Known rows, with every way that one mark hangs from another
[kurop [tobi [gome besof]]]: [  8  -5  -8  14 -18   9  -2   1   3 -11  -3   2 -14   2  -7  26   2  11
   2  23  -6  -3  -7  -7  -5  -4   3  -6   9   8   1]
[gome besof [tobi [kurop ledu] mazefu]]: [  0  -9  13  20   1  -1  -3   6   6   9  -7   8 -20  12  -3  20   2  21
 -14  17  -3 -17  14  -6  -6 -15  -5  -2   5  -8  13]
[ledu [kurop [tobi [gome besof] mazefu]]]: [  5   1   8  27 -14  12 -11  -6   0  -9  -6   3 -15   3   2  22   2  24
  -6  26  -1   6  -8   4  -6  -5 -12   3   4   3   5]
[besof [gome [tobi [kurop ledu]]]]: [  1 -16  19  15  -2 -11  -9  16   6   6  -8  -1 -12  18   3  19   0  21
  -4  17   0 -13  15 -14 -13 -15  -8  -4   6  -6 -11]
[ledu [kurop [tobi [gome besof]]]]: [  6  -4   5  20 -19  11 -10  -3   4 -12  -7  -3 -11   5  -2  20  -3  21
   1  28  -4   3 -16  -7  -5  -4  -8  -4   2   8   2]
[bavase ravibo]: [-4  0 -4 -2  3 -2  8 -2  1  6  3 -3  6  7 -2  2  4  6  8 -1  4  0  0 -3
 -5 12 11  3 -7 -5  4]
[gome besof [tobi kurop mazefu]]: [  1  -8   0  23   1   2 -13  -1  -1  -1  -4   6 -17  11  -9  16   8  15
 -21  17  -5 -11  16  -3   0 -16  -1  -9  11  -8  16]
[ledu [kegi pugom] [kurop tobi]]: [ -6   9  14   5  -2   0  -7   7  -4   9 -17  -2   7  -2   9   2 -12  16
  -5   9   7  18 -23  12   4  14 -20   3 -11  -8   3]
[tobi [gome besof] kurop]: [  4  -8  -2  16 -20   3 -14  10   5  -3   3  -1 -10   2  -3  22   6   8
  -8  19  -8 -10   2  -7  -4  -9   3  -9  12   3   3]
[gome besof [tobi [kurop [ledu kegi]]]]: [  1  -7  14  14  -2  -5  -4  17  12  20 -13  -2 -12  12  -2  19  -7  21
 -15  18 -10 -13   0 -12  -1 -17  -8 -13   5  -6  11]
[kurop [ledu kegi] [tobi gome]]: [  6   0  14   8 -10  -3   6  18   6  13 -10  -1  -8  -1  16  30  -6  16
   7  14   2  -2  -7  -1 -13   5 -12   3   0   3  -7]
[kegi [ledu [kurop [tobi gome]]] pugom]: [ -3   3  17  11 -23   5 -18   5 -12 -21 -21   2   1  -4  11   0  -2  24
   3  13  17  19 -24  10  -5  10 -11  15 -11  -3   0]
[besof [gome [tobi kurop [mazefu noduf]]]]: [ -5 -17  10  34  10 -10 -21   2  -9   8   3   2 -15   5   4  16  13  22
 -18  12  11  -7  27  -1 -11 -16 -12  -7  17 -13 -11]
[ravibo [bavase [malimub noduf]]]: [  0   9  -3   5  23 -14  17  -4  -5  -1   0  -4   3 -10 -13  15   8   4
  20 -11   3  -5   9 -18   2   0  12   7   9  -5  20]
[ledu kegi [kurop [tobi mazefu]]]: [ -1  10  18  20   4   3  -5  -4  -3  13 -10   3  -3   5  15   9  -7  16
 -10  10   7  16  -9  14  -1   5 -22   6  -6  -4   4]
[kegi [ledu kurop] pugom]: [-10   8  20   2  -7   3 -17   2 -10 -12 -19   0   7  -7   7 -25  -6  16
  -6  -2  14  20 -24  12   4   4 -11  17 -15  -8   8]
[kurop [ledu kegi] tobi]: [  2   4  14   2  -1  -2  11  10   6  19 -10   4  -6   6  13  16 -12  10
   8   6   7   1 -10  -2  -7   8  -9   2  -6   0  -4]
[ravibo [bavase [malimub [noduf mazefu]]]]: [ -4   3  -3  -2  22 -18  17  -4   4   7   6  -5  -2  -9 -17  23   0  -2
  29 -15   5 -11  18 -24   0  -8  15  11  15  -4  21]
[ravibo [bavase malimub]]: [ 0 13  2  0 20 -5 19  1  1 -9  3 -1  4 -6 -7  4 11  9 12 -8  0 -7  6 -4
 -2  3  4 11  5 -7 12]
[bavase [malimub [noduf mazefu]] ravibo]: [ -6  -4  -6  -8  16 -19  12 -11   7  23   7  -6   3  -3 -25  20  -2  -3
  34 -12  14  -5  21 -29  -2   4  25  10   8  -4  21]
[ledu kegi]: [-1  7  3  4  5 -3 -2  7  4 14 -4 -3  5 -3  5  1 -4  2 -8  0 -5  5 -5  5
  3 -1 -7 -3  1 -1  1]
[ledu [kegi pugom] [kurop [tobi gome]]]: [ -3   6  14  11 -12   1 -12  14  -5   5 -15  -6   7  -7  12  14  -6  24
  -5  17   2  17 -22  12  -2  10 -22   2  -4  -4  -1]
[malimub noduf]: [  0  -3  -4   5   5  -8  -1  -6  -5  10  -2  -3   0  -5  -5   8  -3  -6
   9  -3   4   2   3 -14   4  -3   7  -3   5   1   7]
[kegi [ledu [kurop [tobi gome]]]]: [  4  -1  16  17 -24   6 -15  -5  -6 -21 -15   0  -6   5  13   6  -3  19
   6  15  14  13 -16   1  -9   2  -6  11  -8   5  -1]
[mazefu [noduf malimub]]: [ -5  -9   6  11   8  -4  -6   0   6  22   9  -8  -1 -17   3   7  -5  -2
   2  -9  16  -2  -1 -10   0   6   0  -9  11  -5  -4]
[kegi pugom]: [-6  4  0 -5  1  0 -3  8 -6  1 -5  1  7 -8 -2 -4 -1  5 -3 -2  3  6 -8  8
  5  7 -4  5 -3 -7  1]
[kurop ledu]: [ 0 -1 13 -4  1 -2  9  8  6  8 -4  3 -4  1  7  4 -8  6  7 -1  3 -6 -3 -4
 -5  0 -3  7 -7  0 -3]
[kurop [ledu kegi]]: [  0   5  16  -2   5  -6   7  15  10  22  -8  -2   0  -2  12   5 -10   9
  -1  -1  -2   0  -8   1  -2  -1 -10   4  -5  -2  -2]

Rows
[ -8  10  20  14  -5   7 -14  -6 -17 -12 -20  10  -2  -1  11 -11  -1  21
  -6   4  25  24 -15  20  -1  11 -13  22 -16 -11   8]	[kegi [ledu [kurop [tobi mazefu]]] pugom]
[ -1  -5  -1  24  -1   6 -10  -1  -4   5   7   0 -16 -18   1  17  10  20
 -13  11   0  -5   4   3  -4 -12  -4  -3  16  -1  -2]	[tobi [gome besof] [mazefu noduf]]
[ -2  -3  -3  -6  14 -16   4  -9   4  18   3  -4  -2 -10 -23  18  -7  -8
  27 -11  12  -5  19 -28   4  -8  16   6  15   1  17]	[bavase [malimub [noduf mazefu]]]
[ -4  -1  19  12   1  -6   1  10   1  16   1   9 -10   5  13  13   0   6
  -5   3  11  -9  14   5 -11   2  -8  11  -4  -8  -1]	[tobi [kurop ledu] mazefu]
[ -3 -10  -2  22  10   6  -9 -11  -5   4  -1   1 -17  -6  -7   9   8  25
 -18  10   1  -8   9  -1   2 -17  -4 -10  12  -8  10]	[gome besof [tobi [mazefu noduf]]]
[ -9   4  20   1   1 -12  -2  28   2  27 -10   1   4  -4  13   9  -9  10
  -7   0   6  -1  -7   7   0   8 -15   4  -7 -12  -2]	[tobi [kurop [ledu [kegi pugom]]]]
[ -2   2  -7  -1  18 -15  13 -10  -2  17   2  -6   6  -3 -22  13   4   3
  25  -8  13   1  12 -24   0  13  23   6   3  -5  21]	[bavase [malimub noduf] ravibo]
[  0 -10   9  27   6  -8 -18   6  -4   1  -3   4 -11  15  -1  17  13  18
 -19  15   1  -4  27   1  -9 -16 -10  -4  13 -10  -4]	[besof [gome [tobi kurop mazefu]]]
[  6   0   8  18 -13   9   5   6   6   1  -5  10 -21   1   3  31   0  22
   3  21   0  -6  -1  -1 -13  -4  -5   6   4   4   0]	[kurop ledu [tobi [gome besof] mazefu]]
[ -5   1  19   7  -9 -12  -6  36   3  23 -10  -3   4 -11  16  20  -4  17
  -7   8   0  -3  -7   8  -9   4 -16   3   0 -10  -4]	[tobi gome [kurop [ledu [kegi pugom]]]]
[ -1   3  14  18  -1   5  -4 -11  -6  -2  -6   6  -7   8  10   7  -3  14
  -2  10  12   9  -2   8  -5   6 -14   9  -9  -2   3]	[ledu [kurop [tobi mazefu]]]
[ -1   4  14   4  -9  -4   4  26   0  12 -15   0   1  -9  13  24  -7  21
   6  11   3   5 -13   8  -9  12 -15   6  -3  -4  -6]	[kurop [ledu [kegi pugom]] [tobi gome]]
[  0  -7   1  24  -5   2  -6  -5 -13   1   4   5 -16 -10  12  26   9  15
   2  10  18  -1  10   7 -13   5  -7   3  10  -1 -11]	[kurop [tobi gome [mazefu noduf]]]
[  2 -10   7  29  -2  -1  -8  -2  -1  15   9   0 -13 -16  12  33   4  10
   2   4  21   0   9  -1 -13  10  -6  -1  17  -4  -5]	[kurop [tobi gome [mazefu [noduf malimub]]]]
[ -4 -14   1  28   3  -1 -16  -5  -7   8   1   4 -20   1  -5  17  10  20
 -21  14   7 -14  16  -4  -1 -15  -4 -12  14 -11   8]	[gome besof [tobi kurop [mazefu noduf]]]
[ -4 -10   3  17  13  -2  -6  -8 -11   7  -1   1 -11  -6   2   8   8  19
 -12   2  10  -5  16   4  -2 -10  -9  -2   8 -10   3]	[gome [tobi [mazefu noduf]]]
[ -3  -9   2  32  -7   1 -18   4  -5   8   9   1 -20 -10   4  23  11  17
 -17  15   5 -10  11   2  -7  -8  -5  -7  17  -4  -2]	[tobi [gome besof] kurop [mazefu noduf]]
[ -1  -8  10  25   4  -4 -11   5   3  21  12  -5  -6 -24  10  20   5  11
  -5  -4  12  -2  12   1  -8   2  -6  -2  17  -7  -3]	[tobi gome [mazefu [noduf malimub]]]
[  3  -4   1  26 -11   2 -14   8   0   1   4   5 -15  -1  -1  25  11  11
 -17  19  -6  -7  12   4  -6 -10  -3  -4  13  -1   5]	[tobi [gome besof] kurop mazefu]
[  6   2  10  13 -13   5   5  14  12  11 -11   0 -13   1   5  32  -8  21
   3  23  -7  -4 -15  -8  -9  -4  -7  -5   4   6  -1]	[kurop [ledu kegi] [tobi [gome besof]]]
[  0   8  18  11   6   0  11   7   2  21  -9   8  -9   4  16  19  -6  14
  -1   4   9   3   0   9  -9   8 -13   9  -5  -4   0]	[kurop [ledu kegi] [tobi mazefu]]
[ -9  -7  21  19   4  -9  -3   6  -4  25   5   7 -17  -5  18  12   0  11
  -3  -2  22 -13  13   3 -11   3 -10   8   1 -10  -7]	[tobi [kurop ledu] [mazefu noduf]]
[ -6 -16   7  25   6  -6 -15  -2 -13  11   2   3 -14   1   6  14  10  15
 -16   5  14 -11  22   3  -6  -7  -8  -6   9 -14   3]	[gome [tobi kurop [mazefu noduf]]]
[ -5   8  13  -3   1  -3   9  19   0  18 -16   5  -1  -3  10  12 -12  15
   3   4   8   7 -16   8  -2  14 -14   8  -9  -8  -2]	[kurop [ledu [kegi pugom]] tobi]
[ -3 -13   8  23  16  -5 -10  -5   0  21   3  -4  -7 -13   1  14   3  14
 -10  -4  12  -4  15  -3  -1  -4  -6  -7  16 -14   7]	[gome [tobi [mazefu [noduf malimub]]]]
